Each row comes from the steps of one walk. Every step used is in the known rows, and no mark comes twice. Write the walk behind each row, first mark first.
Known rows:
S/V/W/P/Q: [ 47 -11 -11  19   6 -20  22  -3   9   3  -5 -13 -36 -27  22 -18 -30 -18
   0   7   9   7   0]
Q/P/V: [ 11   8   0 -10  19   7   2 -10   7   0  -2  -2   1 -21   1   9  -4  -4
  11 -29 -11  26  -8]
J/S/W/V/P: [  5  12   0   9  -6 -23  -9 -17 -13 -12  14   3  -3 -35  16  -5 -47  36
  15   6 -34  26   2]
J/S/W: [ 11   6  -7  11  15 -22 -15 -14   1  -9   2   6   0 -12  10   3 -22  23
  11 -12 -21  16  -3]
S/P: [ -3   5 -11  -4  -5   7  -9   0 -10  -2   4  -5   4  11 -10   1  12   6
   3   4   5   3  -4]
W/V/S/D: [ -5   1  19  -2 -25 -24   6  -3 -16  -6  18  -2   0 -16  18 -16 -27  24
  12  20 -25   1  30]
V/W/S: [ 16   4  -2  -1  11  -9 -12 -10  -7  -1  -8  -7 -11   4  -8   2   4  24
  -9  32   1   6  13]
Q/P/W: [  9  15 -15  -1  19   4   0  -3  -6  -2   8  -6   9  -5   8  11 -16  -2
  18 -19 -20  21 -23]
V/W/S/J: [ 17   6 -13  -2  13 -24  -6 -31  -9  -6   1   3 -13  -9 -15  -7  -6  32
   0  25 -14   7   5]
D/S/P: [  6   6 -19   4   0   8 -17  -6  -1  -1  -3   3  11  25 -14  -1  27  -7
   5  24   2   3 -12]
S/V/P/Q: [ 28  -4   0  14 -11 -33  23 -10  16  -2   0  -8 -18 -54   9 -15 -30 -11
  12  -2  -8  16  -1]
J/S/V/W/P/Q: [ 48 -11  -8  24   7 -21  -3 -17  14   9  -6  -9 -33 -28  19 -13 -36   4
   9   3  -2  20   4]
V/W/P/Q: [ 33 -19 -20   1   0   5   9  -4  10   6  -2  -7 -21 -11  17 -11 -16 -16
  -6  22  13   1  -1]
P/Q: [ 10 -20  -4   2 -12  -7   2   1  14  -1  -6   0  -4  -9   4 -11  -9 -11
  -2   9   1   1  -2]
Q/P/W/V/S/J: [  3  14  -5  -8   0 -35   7 -19 -30  -3  24  -1  -4 -14   9 -10 -47  19
  32  -4 -56  22   3]
Q/P/W/V/S: [  3  12   4 -10   0 -16   2   2 -27   1  14 -11  -2  -2  15   1 -35  14
  22   3 -41  21   8]
S/W/V/P/Q: [ 15  -9  -7   5 -17 -28  18  -4  -3 -18   8  -3  -8 -44  22 -18 -46   3
   4  19 -23  14  -1]
J/S: [  2   1   3   6  -1  -2 -23 -14   4   6   0   4   1  -1  -3   5 -11  24
   8  -3  -9  15   2]
S/W/V: [  1   4   1   9   0 -21   7  10 -19 -21   5   1  -4  -6  19 -11 -29  10
   0   5 -21   1   2]
Q/P: [  1   7  -9  -2   5  17  -1 -10   3   7   0  -4   4 -13   8  10  -7  -2
  11 -15  -6  12 -17]
W/S: [  5   5   1   0   7 -21 -17   0  -6   2  -9  -4  -4   7 -17   5   3  18
   3   6  -7   1   4]
P/V/W/S/D: [ 28   7   7  -2  21 -22  -5 -16   4 -20   1  -2  -2 -22  -4  -4   0  32
  -3  17  -9  21  19]
D/S/W/V/P/Q: [ 23  -8 -13  13 -16 -27  10  -9   5 -18   1   7  -1 -30  19 -19 -32 -13
   6  39 -27  11 -10]
J/S/D: [  3   3   2  11  -6  -5 -19 -22  10  -3  10   7  13 -19   7  -3 -17  33
  14  -3 -15  16   0]
V/S/P/W: [  8  12  -6 -16   6 -22  -7   0 -24  -4  18 -11   2  18 -10   1   0  12
  16   6 -22  12  17]
S/W/V/P: [  3  12  -2   4  -6 -20  15  -3 -17 -18  14  -2  -3 -35  18  -8 -38  13
   6  10 -25  14   0]

Write each row's walk:
[ 26  12 -11 -12  33 -17  -5 -40  -3  -6  -1   1 -10 -29 -13   2 -10  28
  12  -4 -25  32  -4]	Q/P/V/W/S/J
[ 13  14  -8  -5   8 -13   9  -9  -7  -8  17  -6   7 -21  -1   3 -19   2
  13  -1 -19  21  -5]	V/P/W
[  9   4   3  -6   9  -3 -28 -15  -1  -5   3   0   4   6 -21   5   4  29
  10 -15 -10  30   8]	J/S/P/V
[ 35   9  -7  15  17 -13  19  -3  -4   4   0 -12 -31 -20  16  -8 -21  -7
   3  -2   7   5   1]	S/V/W/P
[ 10 -15 -15  -5 -17   4  -7   2   5  -3  -2  -6   1   3  -7 -10   5  -4
   0  13   6   2  -5]	S/P/Q
[  2   3   4  16   0 -21 -15  -5 -14 -15   5   6  -2  -5  16  -7 -38  34
   8   2 -31  16   2]	J/S/W/V
[ 25 -11 -19  -6  -5  -9 -18  -8  -2  -5  -9 -13 -11   7 -14  -6   8  21
  -8  43   7   8   7]	V/W/S/P/Q
[ 23   8   4  13  10 -12  18  -8   0  -7  -2  -8 -22 -17  16 -12 -11   4
  -6   9   4  10  10]	S/V/W
[ -7  -2  10  -9 -17 -39   6 -15 -25  -1  16   5 -13  -9   1 -19 -31  23
  14  17 -36   0  24]	W/V/S/J
[ 16  12 -13   2  22 -51 -12 -14 -19 -12   9   5   1   3 -24  -3 -19  26
  19  -5 -37  11 -11]	P/W/S/J
[ 12   9   9 -22  16  -9   3 -15   0  10   4  -7  -8 -24   3   9  -9   2
  18 -22 -24  26  17]	Q/P/V/S
[  5   6 -10   2   7 -37 -13 -20 -10  -1   1   7  -6  -9 -22  -4 -10  25
  12   2 -21   2  -5]	W/S/J
[ 17  19 -15   1  26 -17 -19  -3 -14  -1  -1  -9   4   2  -9  15 -15  17
  21 -13 -27  22 -19]	Q/P/W/S
[ 15 -11  -7  -5 -17  -6  11 -13  16   2   4  -4  -3 -38   4  -7 -15 -10
   4  13  -4  12  -2]	V/P/Q
[  5  10 -12   9  -4  -4 -15   9 -23 -18   7   1  15  41  -8  -9   1   2
   9  30 -23   9 -10]	D/S/P/W/V
[ 30  16  -3  -5  26  -5  -5 -26   6 -11   2  -7   0 -36   7   5  -5  29
   8   5 -15  33   2]	Q/P/V/W/S/D
[ 31   8  -2  23  14 -12  11 -14  10  -7  -8   0 -15  -5  12 -12   5 -11
  -3  30   1   7   4]	D/S/V/W
[  0   6  -3 -18  -8 -12  -8  -5 -16   7   9  -8  -5   8  -9   1  11  13
  10  11  -7   2  21]	V/S/P
[  2  11  -4   4   3   1  -1   6 -21  -8  10  -7   8   2  14   0 -32   8
  15  -6 -30  21 -16]	Q/P/W/V
[ 30  26  -6  18  30 -43  -6  -1 -13  -4  -4 -12  -9 -13  -3   7 -26  15
  27 -27 -32  26 -18]	Q/P/W/S/V
[ 26  11  -1 -12  31  -2 -10 -20   0  -1  -9  -8 -12 -16  -5  13  -2  21
   1   4 -11  32   5]	Q/P/V/W/S
[ -1   4   8   7  -3 -13   1  15 -23 -15  10  -3   5  16   6 -10 -25  10
   4   9 -24   8   2]	P/W/V
[  2 -17   5 -11 -35 -17  -5   5 -17   1   6 -11 -12   6   2 -19 -17  11
   5  33 -15   3  28]	W/V/S/P/Q
[ -1   5  -8   2  -6   6 -31 -14  -5   3   5  -1   5  12 -14   5   4  30
  10  -2  -5  18   0]	J/S/P
[ 21   0  -1  -4  20  -9   4   5   0   4   1  -3 -11  -6  -5   3  -7 -14
   7 -26  -2  11   1]	W/P/V
[ 24   3  10  -9  26 -18  -9 -10  -2  -9 -10  -6 -14  -1 -14   3   6  22
  -9  17  -4  21  21]	P/V/W/S
[ 24   2  -2 -17  18 -43  10 -22 -10   9  14   4 -21 -22  -9  -6 -22  -2
  24 -24 -30  12  18]	W/P/V/S/J
[ 14   9   1 -11  15 -20 -24   0 -13  -8  -7  -7  -2  13 -33   6  14  24
   4  -5  -9  19   7]	W/S/P/V
